Each row was made from one small tree. The marks that hang from a mark follow it in brackets, in the order of their numbers. Every link used is in the known rows. Write each row's tree.
(in the rows, 128 means zero)
Known rows:
J_395{J_200 J_757 J_762}: [136  97  90  79 125  87 187 178 162  61 129 142 131  59 130 116  98 139
 129 145 153]
J_395{J_757 J_762}: [131 127  85 104 138 105 165 189 154  82 140 148 123 100 159 126 133 144
 145 144 168]
J_63{J_200}: [123 164 104 126 107 128 171 150 128 108  98  83 146 192 133 152 131 156
 169 220 139]
J_757{J_200{J_395{J_686}}}: [161 169  95 127 142 177  93  64 139 171 174 122 133 170 120 131 135  93
 119 130 180]
J_200{J_757 J_762}: [ 85 158 131 124 109 110  63 143 113 141 138 117 158 125 155  92 169 124
 136 147 108]
J_757{J_200{J_395 J_762}}: [156 179  89  57 135 162  72  98 136 215 166 121 188 173 165 124 151  75
 121 128 190]
J_762{J_757}: [117 161 138 150  91 155 175 138 114 128 123 126  94 119 126 172 155 151
 152 136 126]
J_762{J_395}: [159 146 129 122 128 114 120 144 135 130 133 119 140 153 149 195 142 121
 124 120 135]
J_395{J_686 J_757 J_762{J_200}}: [105  99 126 153 152 116 184 155 145  91 130 144  79  99 120 111  95 161
 154 104 125]
J_63{J_200{J_762}}: [ 98 155  95  97 115 116 123 160 141 151  99  87 176 195 161 114 141 126
 169 212 122]
J_762{J_200{J_395{J_686}} J_757}: [124 122 186 167  92 187 184  64 105 170 138 150  60 127  86 164 100 154
 137  86 127]
J_200{J_395{J_762}}: [176 128  79  49 140 139 133 117 139 147 159 151 145 142 170 176 163 136
 140 169 213]
J_200{J_757 J_762{J_395{J_686}}}: [107 123 147 168 153 102  21 128 114 144 136 131 138 124 141  92 157  98
  99  88  67]
J_395{J_200 J_686 J_762{J_757}}: [123  77 128 113 124 132 176 142 119 104 119 151  92  60  83 130 133 153
 138 127 112]
J_63{J_200{J_757 J_762{J_395{J_686}}}}: [104 106 149 173 163 103  53 130 107 129  93 105 160 166 126  72 134 113
 109 140  67]
J_395{J_200{J_762} J_686}: [102 126 109 102 108  86 103 140 157 157 139 128 143 129 130  99 119  96
 127 150  89]
J_200{J_395 J_757 J_762}: [124 147 129 101 109 131  60  98 115 168 163 136 163 130 160 108 165 110
 120 143 144]
J_762{J_200{J_757} J_395{J_686}}: [112  94 198 204 146 124 107  97  98 112 125 123  82 118  83 136 108 159
 116  60  70]
J_200{J_762{J_395}}: [140 146 127  96 146 106  76 157 142 176 129 128 167 162 172 160 152  93
 123 115 120]
J_757{J_200{J_395{J_686} J_762}}: [141 163  95  89 149 162  51  77 143 213 173 128 160 175 143  96 153  68
 111 120 168]
J_63{J_200{J_762{J_757}}}: [ 86 158 134 132 104 146 152 153 104 160  86 103 145 165 135 113 146 145
 160 181 107]

Which tree is each row?
[133 109 195 170 121 133 131 117  92 108 117 106 115 120  98 164 123 161
 130  80  91]	J_762{J_200{J_757} J_395}
[133  83 164 161 130 100  98 111 119  84 125 122 121  83  79 119 108 125
  88  90  76]	J_762{J_395{J_200{J_757} J_686}}
[127 102 156 120 120 168 206 150  91 125 105 135  96  94 109 174 139 189
 175 106 136]	J_395{J_762{J_200 J_757}}
[167 118 116  86 126 170 160 109 104 147 145 161 119 107 139 179 166 151
 141 132 190]	J_200{J_395{J_762{J_757}}}
[167 120  70  63 150 142 155 128 123 123 126 124 159 180 150 156 146 148
 149 211 204]	J_63{J_200{J_395{J_762}}}
[137  94 179 156 109 131 154 111 120 114 109 141  88  91  75 161  97 122
  95  71  87]	J_762{J_395{J_200 J_686} J_757}
[123 131 126 136 143  93 128 174 148 116  83 118 171 164 171  96  99 100
 112 134 115]	J_63{J_200{J_762{J_395{J_757}}}}
[ 78 146 126 131 118 112  90 151 102 118  97  86 174 160 139  70 154 147
 154 200 103]	J_63{J_200{J_757 J_762}}
[117 118  90 141 159 104 145 164 158  84 143 154  93 100 144 101 123 126
 133 133 140]	J_395{J_686 J_757 J_762}
[141 102 148 153 132  78 155 146 167  78 121 146 101  92 105 116  59 102
  91  75  90]	J_762{J_395{J_200 J_686 J_757}}
[167 177 138 114 107 217 147  75 111 173 151 125 130 126 121 154 148 125
 123 106 184]	J_762{J_757{J_200{J_395}}}
[157 125  86  78 135 119 157 127 155 108 160 168 132 103 169 139 122 122
 127 138 203]	J_200{J_395{J_757 J_762}}
[115 123 167 163 138 132  91 132 119 182 113 146 108 130 139 138 150  98
 109  71  82]	J_200{J_762{J_395{J_686} J_757}}
[132  83  86  89 142 100 141 145 149 101 140 135 126  98 104 132 123 140
 136 158 136]	J_395{J_200 J_686 J_762}
[129 159 142  91  87 156 120 100 119 199 138 153 134 127 163 149 158 105
 129 121 149]	J_200{J_395 J_762{J_757}}
[132 135  77 133 186 139 125 149 153  99 149 131 119 105 127  81 128 113
 116 105 165]	J_395{J_686 J_757{J_200} J_762}
[ 97 111 142 159 101 103 116 107 125  83 133 117 115  88  75  91 115 144
 118 138  86]	J_395{J_200{J_757} J_686}
[119 174 106 174 148 138 134 131 163 109 138 107 112 131 117  80 108 104
 115 103 143]	J_395{J_686 J_757{J_200}}
[149  96 161 129 114  98 113 124 117  81 114 115 151  81  99 145 116 142
 109 102 100]	J_762{J_395{J_200{J_757}}}
[133 144 128 135 108 152 124  80 108  97 118  99 150 173 114 120 134 157
 137 196 152]	J_63{J_200{J_395 J_757}}
[120  83  96 117 138  82 169 165 171  64 130 149 111  68 111  91  88 126
 118 130 129]	J_395{J_200 J_686 J_757 J_762}
[110 113 162 168 143 139 116 134 106 160  80 124 125 166 124 115 130 117
 119 124  80]	J_63{J_200{J_762{J_395{J_686} J_757}}}
[132 126 172 163 114 118 187 154 134  97 115 123 102 120 127 163  74 144
 127  65 108]	J_762{J_200 J_395{J_757}}
[125 138 135 158 111 141  83  66 117 128 170 136 108 136 114 112 150 126
 117 128 131]	J_200{J_395{J_686} J_757}
[127 113 165 166 140 128 135 118 130 139 122 122  88 155 104 176 103 139
 135  84  93]	J_762{J_200 J_395{J_686}}
